Known rows, with every way that one mark hangs from another:
Z143(Z71 Z854(Z941)): [-26 -12 -35  26 -34 -11 -56  -1  -4  -4   0 -26   0  11  -6   0 -21 -46
   0  10  -2 -76 -14  19  -5 -13   6 -33  15 -15  -2 -37 -13  37   0 -41
  26 -38]
Z550(Z784 Z854(Z482 Z941)): [  9  -5  15   2 -27  -9  17 -16  -9 -46  -4  31 -37 -19  34  40  10 -15
  29   2 -21   8 -35   9   0   4 -49 -13  11  -3  -2  -6   2  36 110   5
  68  20]
Z550(Z854(Z941(Z71 Z231(Z164 Z482) Z784(Z143)))): [ 29 -35   4   6  -1 -25  24   7 -18  -7  18  27 -30  24   1  15   7  23
  18  18   0  19 -21  -6 -21   7   5   5  -4 -21   1  -8   0   9   3 -10
  16  -7]
Z123(Z432): [-43  15 -15  -3  30  -3 -17 -12  26 -25 -16 -19  33  -6 -13  23   7 -18
   3 -15  -7  15  19  -3 -24   9 -32 -21  -2 -13  30  10  10  30  11  14
 -16  47]
Z168(Z784(Z143(Z854) Z482(Z71) Z550)): [-38  21 -13   4  31  34 -15 -11  -2  25   4 -12  11   0 -34  -6   9 -56
   7  63  17 -19   8  22  13   6  32  23  -7  48 -13   1  -3 -11 -32  -4
 -16 -17]
Z941(Z71 Z231(Z482(Z784 Z854))): [ 24 -16  22  36  18 -41   0  30  -8  32   2  25  16  44  19 -18  21  41
 -13 -14  -4  12  -8 -68  16  -6  -2 -12   1 -51  27  -3  15 -40 -21  -3
  11   2]
Z123(Z432(Z164(Z231(Z482(Z854) Z941)))): [-40  -6  -4 -14  18 -16  26  -5  19  -1 -18  -2   9  -5  -3  -6  21  33
  -4 -26  -9  30  39  -8 -32  29 -33  -3 -10  -5  18  -8  -2   8  40  26
  -7  40]
Z123(Z432(Z164)): [-53   7 -14   1  44   8  16 -17  21 -24 -14 -11  20  -7 -20  18  21  15
  -1 -21  -8  32  32  -2 -16  28 -40 -13 -10 -10  27   3  13  33  24  21
 -14  54]
Z143(Z71 Z854(Z482(Z784(Z550)) Z941)): [ -4 -10  -7  24 -36  -2 -43  -6  -6  12  -1  -3   7   3  -1   4 -25 -37
  -9  18  -6 -88  -4  12  19 -22   1 -21  14  -1 -30 -43  -1 -27   8 -24
  51 -34]
Z482(Z784 Z854(Z143)): [  6  16   3  18 -20  -9  11   1   0 -35 -14   6  16 -17  -3 -12   3  22
   8 -12  -5  24 -23 -86  38 -20 -75 -13  33   7 -17   8  19 -72  39  17
  12  20]
Z164(Z231(Z941) Z432): [ -8 -14 -22 -23  -1 -30 -14   3  36  13 -27  -6 -23   2  75  -1  13  26
  10 -35   5 -18  26 -11 -25 -11  36 -18 -31  10  11  19   6  23  43 -11
  18 -16]
Z854(Z482(Z71 Z784(Z550))): [-28  22  22   4   8  27  -2 -17  10  -3 -19  31  43  -3  11  26   8  -1
 -15  -1   0   8 -14 -46  57  -4 -34   5   6   5 -10   6  35 -68  16   3
  54  20]
Z168(Z784(Z550)): [-30  20  -9   0  35  17 -12 -27  16  -9  -4   1   1  -1  -8  20  11 -22
  13  26  16  37  20   1  -1   2   8 -22 -13  23  23  11  11  45  10   2
 -17  33]
Z550(Z784): [-32  30 -15  -2   9   4 -22   2   0 -27 -15   3   3 -20  17  21  26 -19
  20  -5  -5  25 -21  -5  -6   2 -42 -30  14  -6  40  18   6  75  69  -3
  10  43]
Z971(Z482(Z71(Z941(Z231 Z784(Z550))) Z854(Z143))): [ -2   2  19  13 -13  -5   1  -1  10 -11 -10  -9   0 -12 -15  -2 -12  -9
 -19 -26 -18  -5  14 -22  35  11  -7  10   6 -12   1 -11  -8 -31 -13   2
  -8   0]
Z971(Z550(Z784) Z941(Z231 Z854)): [ 55   6  52   2 -29  -3  22  10   6 -12  12 -19 -40  38  -7  47 -17 -13
  -9 -38 -14  24  29  32  -9  11  26 -26  -4 -21  12  -4   9  84   1  32
 -37 -11]
Z231(Z164(Z432) Z482(Z784 Z854) Z941): [ -3 -37  -8 -38 -66  10 -16  19  -6  51  15  45  -2 -10  21 -65  23  32
  -4 -23 -13  41  17 -26 -72   5 -58   6  27  37 -35  25 -16 -46  97  67
 -13  21]
Z941(Z231(Z164(Z432) Z482(Z71 Z854)) Z784(Z550)): [  1  -5  30 -23  20 -14   9  30 -29  61  10  32   3  -3 -35 -37  25  51
 -10   6  45  -5  14 -45 -23 -11  35 -12 -24 -17 -17  26  38 -70 -13  27
 -16   1]
Z482(Z71): [-71  20 -20   8   8  15 -22  -8  11 -21 -21   3  42  15   2  22  18 -16
  -6 -12   7  25 -33 -49  30  11 -30 -11   9 -16  32  12  21  15   3 -16
  25  10]
Z432(Z164(Z231)): [-39  -2  -7   0  34  -1  42 -16  18 -16 -18   4 -14   0  14   9  16  56
  -6 -24   2  37  11  -9  11  22  -6  -3 -20 -13  29  -5  11  42  23 -29
  21  19]
Z941(Z231 Z784(Z482)): [ 33  -5  27  13  58 -19  -8   8 -31  21   8   1  10   5 -16   3  13  41
 -10   2  42 -16  -1  14 -12 -22  50 -10 -37 -21   7  28  42 -16 -47 -22
 -19  -2]
Z482(Z71 Z854(Z143 Z941(Z231(Z164) Z784(Z550)))): [ -17  -24   10   16  -41  -29   29   -1  -32  -10  -15   22   26  -10
  -23  -19    3   38   -5   28   27   11  -31 -103   45   -3    0   -7
    2  -31  -32    2   24  -84   14    5   20  -24]
Z941(Z854(Z143)): [ 25  14 -14  -3  -8 -20  20 -11  -7 -32  21 -10  -4   0  37  -5 -32  29
   6 -11   8  28 -24 -21  14 -15  -1 -13 -12 -14   3  13  -4   5 -30 -37
 -21  -6]
Z482(Z71(Z941(Z231(Z164) Z854)) Z784(Z143 Z550)): [-50  17  14  -7  -8  27  14  -3  -7  31  -6  27  21  17 -56  -4  23  16
 -12 -10  26  25   3 -68  36   4   2  37   4   9 -13 -12  25 -40 -48  -2
   8  -3]
Z971(Z482(Z784(Z143(Z71)) Z854(Z941))): [ 12 -14  -1  24 -22  -3 -17   7  10 -23 -11   1   1   8  -7   4 -18 -14
  -9 -22 -54 -22  17  14  22  22 -40  25  34  15 -29 -17 -15 -42  11  17
 -15  12]
Z432(Z164(Z231(Z482(Z71 Z784(Z550) Z854(Z143))))): [-27   4   7  -8  15  -1  58   1   6   4 -22  11   1 -10   6 -16  21  54
  -6  -9  10  34   4 -47  27  11 -17  12  -7   0   4 -15   2 -24  21   1
  30  14]
Z971(Z482(Z71(Z941) Z854(Z143))): [-20   0   1  17 -29   3  -8  -6  25 -29 -13 -13   2 -14   1  -1 -17 -24
 -18 -38 -36   6   1 -19  36  19 -37  10  19 -10   5 -12 -20 -10  10   1
   1   2]
Z971(Z941(Z231(Z482(Z71 Z784)) Z854(Z143))): [ 46   1  20   9 -21  -6  29  23   0   0   2 -15   0  21   9  11 -20  19
 -16 -37  16  30  13 -20 -16 -13  15   2 -10 -14 -17 -13 -10   0 -34   4
 -23 -29]
Z168(Z784): [-37   4 -21   8  20   9 -23 -24  18 -19  -6  12  -1   3  15  25  13  -8
   9   1   7  50   8   3 -15   2 -23 -30 -12   6  28  12  11  63  30  -4
 -11  28]
Z971(Z482(Z71) Z941): [ -4   7   5  21  -8  28 -15  16  40 -24 -19 -33   2  24  -3  46 -22 -52
 -25 -48 -44  10  38  39  -1  36 -10  12  13   9   9 -18 -27  51   0  16
 -30   0]
Z550(Z854(Z941)): [  2 -14  -4  10 -11  -9  14 -25   6 -56   2  -1 -26  10   4  34  -6 -13
  25  -3  -6  16 -28  -6  -6   7 -22  -7   9  -3   7  -1   1  38  36 -16
  37   7]
Z143(Z854): [-30  13 -13  13  -7  -2 -33  -8   6 -10  10 -31 -10  -1  -8   3 -11 -34
   1  -2   3 -24  -8 -11 -12  -7 -18 -30  13  -9  18  -7  -2  27  14 -47
  14  -8]
Z143(Z71(Z941(Z231(Z164(Z432) Z482) Z784)) Z854): [-25  -6 -21   4 -21  -1 -60  16   2  46  13 -13 -28  -6 -23 -26  -1 -22
 -11 -27  18 -72  11  29 -42 -27  16 -35  -7 -20   6 -31  -6  42 -15 -28
  12 -41]
Z784(Z482(Z854(Z143(Z71) Z941)) Z550): [ 33  10  12  17  11   3  12 -14 -13 -10   0 -37  27 -23 -37 -35 -29 -34
   6  63  12 -60 -19   2  47  -9  59  26   7  32 -33  16  -7 -64 -33  -1
  -1 -15]
Z143(Z71): [-40  23 -42  12  20  16 -49  -1  15 -20 -11 -14  30  12   7  12  -1 -30
  -2 -14  -7 -25 -21  29  11  -5 -16 -24  13 -11  33  -2   3  48 -22 -15
   5   5]

Rows:
[-43  -8 -32  -1   0  21 -21  -7  10  12   1  22  -5  -5 -10 -14  12  -7
  -2   7   3  29  11  29 -26   5 -15   5  -1   4   2  -8 -12  33  -6   7
 -20  -4]	Z168(Z784(Z143(Z71(Z941(Z231(Z164 Z482(Z854)))))))
[-15   5 -25  -8   0  21 -13   4 -16  32   9 -28  16  -9 -52 -24 -16 -50
   3  67  13 -64   6  34   1  -2  57  32  20  11 -29 -25 -31 -28 -74 -23
  -9 -37]	Z784(Z143(Z71 Z854(Z941(Z231(Z164 Z482)))) Z550)
[-16  16 -12   7  24  10 -32  -6   6   0  -3  -9  -8   5 -28  11   8 -13
  -1 -22  19 -29  -1  31  -1 -13  21 -18  -7 -13  33 -14   8  59 -43 -21
   9  -3]	Z143(Z71(Z941(Z231 Z784(Z550(Z854)))))
[ 20   9  19 -11 -10  24 -18  -1  19 -22   1 -15 -14   0   5  45 -11 -63
  -3 -11 -67   0  21  76  17  28 -21   6  26   2  22  -2 -20  62   8  40
 -30  28]	Z971(Z482 Z550(Z784(Z143)))
[ 19 -41 -14 -19 -47 -17   8  27  -3  24  11  34  -7 -29  27 -63  -5  37
   4  17  -8  18 -11 -37 -37  -6 -15  -6   0 -10 -35  22 -19 -41  59  36
  -8  -3]	Z231(Z164(Z432) Z482(Z854(Z143 Z941(Z71 Z784))))
[-24   5   1 -13  26   7  45   1   7  15 -11   0 -14  -7  -3 -12  18  40
  -4  -2   7  18  17  -8   4  15  -2  20  -7   8   6 -19  -8  -1   5 -18
  20  10]	Z432(Z164(Z231(Z482(Z784(Z143(Z854) Z550)))))
[ 19  15  15  -3  56 -10   2   9 -34  32  12 -13  -4  -4 -47   5  11  21
   3  37  49 -27  18   0  -4 -15  63   2 -19 -11  -4  10  25 -38 -76 -36
 -29 -12]	Z941(Z231 Z784(Z143(Z854) Z550))
[ 54 -50   3  16 -37 -32  26 -13 -21 -17 -16   3  30 -37  31   3 -14  32
   3  29  29  17 -20 -47   3 -44  27  -2 -12 -41 -30 -12 -17 -27 -10  -9
  28 -19]	Z854(Z143 Z941(Z231(Z482(Z784))))
[  7  22   0   4  22  28 -15   7  18 -10  -2 -14   3  11 -17  24 -10 -44
  -2 -17 -43 -25  27  44  21  14 -25  28  28  32  -2 -18 -15 -15 -30  17
 -18  23]	Z971(Z482(Z784(Z143(Z71) Z550(Z854))))
[-13  17   3   7  44  22 -12 -24   8   4   2  -8   8  -2 -17   4   5 -33
   8  39  18   8  15  28   3  -1  33  -2 -19  40   9  19   9  27  -7   5
 -20  19]	Z168(Z784(Z482 Z550))
[ 35  -3   3   7 -22  -8  26  -3 -23 -41  -1  -4 -23 -34  19  16   5 -32
  42  30  -8 -11 -50  12   0 -17 -20   0   9  14 -10  -4 -18  35  72  13
  43  -2]	Z550(Z784(Z482) Z854(Z143 Z941))
[ -7  28  11  -6   0   8   9  -7   1 -40   1  23 -34 -16  31  37  18 -25
  26 -16 -23  12 -35  14   1   2 -72 -18  16   4  19   2   9  37  95   9
  57  30]	Z550(Z784 Z854(Z482))
[ 78  12  26  -8  -2  21   5  19   3  -6  23 -32 -30  41 -23  31 -34 -22
  -7   0 -15  -5  21  85  -5  19  48  12  -5  27 -14  11  -5  46 -64  26
 -74 -25]	Z971(Z550 Z941(Z784(Z143(Z71) Z482) Z854))
[-28  -4  -4 -17  33 -22  29  -5   8   2  -8   2  -2   7   0   8  18  53
  -1 -26   1  31  45   4 -33  26 -14 -12 -29  -5  21  -5  12  24  21  12
 -25  39]	Z123(Z432(Z164(Z231(Z941(Z784 Z854)))))
[  5 -34  -9  24 -48 -29  14  -9 -13 -28  -7   3  12 -17  -2 -26 -20  26
  -4  10   2  -9 -25 -45  20 -14  -6 -16  12 -38 -27  -8   1 -41  15  -5
  14 -26]	Z482(Z854(Z143(Z71) Z941(Z231(Z164))))
[-19  10 -34   2  10  22 -18 -11   8  -7   2  -4   7  -6   0   0 -11  -7
  -8  -6  -3 -19 -12  44  14   3  13  31   4 -11  -1  -5 -13  11 -67 -38
  -3 -23]	Z784(Z143(Z71(Z941(Z231 Z854(Z482)))))
[-19  16 -16  -5   4  19 -17  15 -18  16   6   3   0 -16 -11 -20  12 -19
   5   8  -5 -26 -19  56 -11   0   5  20   5   6   3   5 -10  44   1  -4
 -13  -6]	Z550(Z784(Z143(Z71(Z941(Z231(Z164) Z854))) Z482))
[-10   3   8  16   5   9  -2 -12  -4   3   1 -13  26  -3  -7 -15  -7  -7
 -15  -5  20 -14 -29  -7  24 -11  32  21 -18  -5   1  11   8  -4 -43 -25
  13 -26]	Z784(Z482(Z71(Z941(Z231 Z854(Z143)))))
[ 53  35  -8 -19  28 -20  13  13 -35   2  26  -6  -8   0   6  -8 -22  38
  15  24  33  -8  -8   1  18 -23  42 -19 -26  11  -4  15   9 -19 -69 -24
 -51  -2]	Z941(Z784(Z550) Z854(Z143(Z71)))
[ -2  -7  14   8  -9 -17   3 -30  10 -11  12  -3 -31   3  -6  -2 -12  34
 -14 -55  26  29   8 -13 -12  -6  29  -7 -26 -37  25   1   8  63 -29 -54
   1  -3]	Z71(Z941(Z231 Z854))
[-47   7 -13 -10  28  -5  21   8  21   3 -24  -1  17  -2 -17  -5  23  25
  -3 -23 -14   6  33  -4 -14  22 -43   6  -2  -2   7 -20   1 -12  14  33
  -5  34]	Z123(Z432(Z164(Z231(Z482(Z784(Z143(Z71)) Z854)))))
[-14  17 -38  15  22  33 -42  11  -7  16  13 -44  22  -2 -25 -27 -17 -66
  -2  39  -8 -91 -25  78   8  -5  26  41  19  29 -20  -5 -24 -20 -72 -33
 -11 -49]	Z784(Z143(Z71 Z854) Z482)
[ 32 -32   7  29 -10 -20  13   0  -9   0   6  -6  10  -9   4 -41 -18  14
  -4  23  -3 -36 -21 -19  20 -10  33  11 -10  -7 -32  23   6 -54   5  -1
   4 -31]	Z784(Z482(Z854(Z143 Z941(Z71 Z231(Z164(Z432))))))
[-44  16 -14  -2  13  31 -13 -28  12  11  -1   2  -9 -15 -20  10   7 -39
   6  42  15  12  19   9   9   6  13  10  -6  29  -4  -9  -6  13 -10 -15
  -1  -4]	Z168(Z784(Z143(Z854(Z482(Z71(Z941)))) Z550))
[  4 -47 -22 -25 -50  -7 -17  27  -2  54  25  39  -7   9  46 -71  17  30
  -4  -3 -27  37   9 -19 -60  21 -25   3  16  11  -6  26 -32 -19  75  45
 -22   5]	Z231(Z164(Z432) Z482(Z854) Z941(Z71))
[ 33 -16  41   5 -49  -9  -9  -8  12 -35  -3  -5 -29   3   3  29 -20 -44
  -5 -18 -69  -5  18  35  24  32 -27 -13  29  -8   2  -5 -11  36  59  50
 -13  26]	Z971(Z482(Z854(Z941)) Z550(Z784))
[ 25 -10  -5 -15  -2 -13 -15  -1 -39  18  25  11   0  26  26 -11   5  37
  -1  -1  18  26  -5  17 -26  11  17   5 -15  29   1  29   3   3  -3 -14
 -40   4]	Z231(Z941(Z784(Z482(Z71)) Z854))
[ 12 -37 -21 -30 -24  10 -12   7 -20  37  23  23  -8 -21  18 -43  12  41
   2   9   6  17  16  16 -57  -1   4  -3 -10  33 -25  45   2 -13  56  31
 -41  -1]	Z231(Z164(Z432) Z941(Z784(Z482(Z854(Z143)))))
[ 81  -3  47   9 -23   0  34  31  12  -7   7 -16 -39  31  12  50   1 -41
   9  -7 -33  24   9  18  -3   1   8 -19  11 -25  28 -24 -21  75   8  59
  -4 -19]	Z971(Z550(Z784 Z854(Z143)) Z941(Z71 Z231(Z482)))
[ 68 -37  52  26 -47 -20  11  -2  10 -18   0   1 -10  20   4  24 -28 -10
 -17 -18 -63  -5  25 -10  52   9 -15  -3  22 -19 -16 -20  -1 -36   0  51
 -12   3]	Z971(Z482(Z784 Z854(Z143 Z941(Z71 Z231))) Z550)
[ 15  -3   1 -27 -28 -27   4  16   2  29 -23   2  10  -4  40 -28   3  19
   1  -2   7   4   3 -23 -17 -18   4   8  10  14   2 -19 -25 -30  11   5
  19  -6]	Z164(Z231(Z482(Z784(Z550) Z854(Z143(Z71))) Z941))
[ -5   6   7 -20   0 -24  -1  14  22  14 -29   7   7   0  37  -2   4  19
  -2 -18   7  16  -4 -23 -19 -17  -5  -1  -5  -9  22 -10  -5  10   9 -16
  30  10]	Z164(Z231(Z482(Z784)))
[ 31 -12 -25 -47  -5 -41 -13  35  10  48  -7   9 -33   7  82 -32   9  45
  12 -25  12 -30  22  19 -47 -14  48   2 -38  23 -13  14 -16  -9   5  -1
 -10 -30]	Z164(Z231(Z482 Z941(Z784(Z143(Z71)) Z854)) Z432)
[ 50  -6  21  14  -9 -30  27  -4 -23   8  19  22   8  11  44  -4 -29  63
 -22 -34  16 -16  -9 -21  34 -43  13 -14 -28 -47 -27 -14  27 -74 -60 -25
  13 -38]	Z941(Z231 Z854(Z143(Z71) Z482(Z784)))
[-28   9 -12  19 -32  17 -58 -10  17  15   1  -7 -10 -10  -5  -2 -15 -40
 -17 -28  -8 -67  -3  22   6 -23 -26 -22  14  -5  -1 -43  -4  17   4 -35
  51 -28]	Z143(Z71(Z941) Z854(Z482(Z784)))
[ 43 -11   2  -2 -17 -26   9  12 -15  -5  -2   3  12 -23  17 -33  -8  11
  10  38   7  18 -25 -40   2  -6   1   4  12  -5 -10  11 -28 -40   9   5
   2  10]	Z231(Z482(Z854(Z143 Z941(Z71 Z784(Z550)))))
[-32 -35 -34 -29 -31  21 -22  -9   7  22  15  21  -2  -6  28 -22  13  19
   0 -14  -7  38  21  11 -60  11 -12 -12   0  17   0  33  -3  35  68  20
 -23  11]	Z231(Z164(Z432) Z941)
[  9   1   1 -11  12   3 -17  -6 -30  17   6  -2  15   4  -5 -11  18   8
   4  27  20  13   2   5 -11  11  21   9   3  41   4  32   4 -18  10   4
 -26  16]	Z231(Z941(Z784(Z482(Z71 Z854) Z550)))
[ 75  -3  11 -11  12 -49  15  31 -50  33  30  15  -6   8  31 -25 -13  75
  -7 -11  46  -4 -12  -2 -19 -42  41 -20 -40 -39 -11   1   9 -40 -83 -20
 -37 -27]	Z941(Z231(Z482) Z784 Z854(Z143(Z71)))
[-20   0  13  -6   0  19  21 -17   5 -16  10  31 -22   0  -2  24   6   4
  -1 -17  -2  19 -25   1   4   6 -35  12   0 -13   1  -4  18 -13  12 -11
  47  -7]	Z550(Z854(Z482(Z71(Z941(Z231(Z164) Z784(Z143))))))
[ -1  38  -4 -16  41  39  27 -21   7 -24   8 -16  -2 -15 -25  18  -8 -41
  20  49  -2  -9 -10  26  33  13  13  48  19  34 -10  10 -10 -39 -48 -17
   9   6]	Z784(Z143 Z550(Z854(Z482)))
[-15  38  22   2  43  31  11 -10  -3  -2   5 -26  22  14 -47   1   1 -60
   9  35  13 -39 -26   3  41   6  33  30   4  42   3  14  13 -31 -37   2
  23  -3]	Z784(Z482(Z71) Z550(Z854))
[ 40 -38   6  14 -27 -24  40   0 -13 -18  10  21 -14   7  21  12  -3  17
  19  13  -4  23 -30 -40  -1 -20 -12  -3   3 -28  -6 -22  -9  -7  11   2
  37 -16]	Z550(Z854(Z143 Z941(Z71 Z231(Z164 Z482(Z784)))))
[ 13  36 -13 -17  56  21  -5   6 -15  -4   7   0  -4  -7 -24  18   7 -11
  19  41  14 -20  -9  41  14   1  15  15   1  30  -1  13   9 -21 -50 -10
 -16  10]	Z941(Z784(Z143(Z71) Z550(Z854(Z482))))
[ 14  39   1  -8  59  44  22 -10  -5  -6  17 -41   8  -8 -53  -9 -10 -63
  21  65   3 -45 -17  56  26  10  50  71  14  61 -19  21 -15 -42 -75 -11
 -11 -11]	Z784(Z143 Z482 Z550(Z854))
[-34 -19  18  -4 -10   4   0  13 -11  40  -1  36  35  12 -15 -15  20  32
 -26 -24  21  32  -6 -42 -25 -15 -18  -5  -1 -41   5  -5  22 -25  -8  14
  16   3]	Z941(Z231(Z164 Z482(Z71 Z784)))
[-45   3  -6 -13  36  -8  25  -5  26  -5 -22  -6  14  -8  -4   8  18  26
  -4 -23  -5  25  36  -1 -28  21 -26  -7 -18 -14  27  -9   3  25  22  18
  -2  44]	Z123(Z432(Z164(Z231(Z482))))
[ 39   8  27  -6 -12  34  -2   9  15 -11   0 -24 -18  16 -23  56 -16 -40
 -10   8 -15  13  23  45   2  20  15   0   7  12  -6   2  -1  38 -21  26
 -32 -17]	Z971(Z550 Z941(Z784(Z143(Z854(Z482(Z71))))))
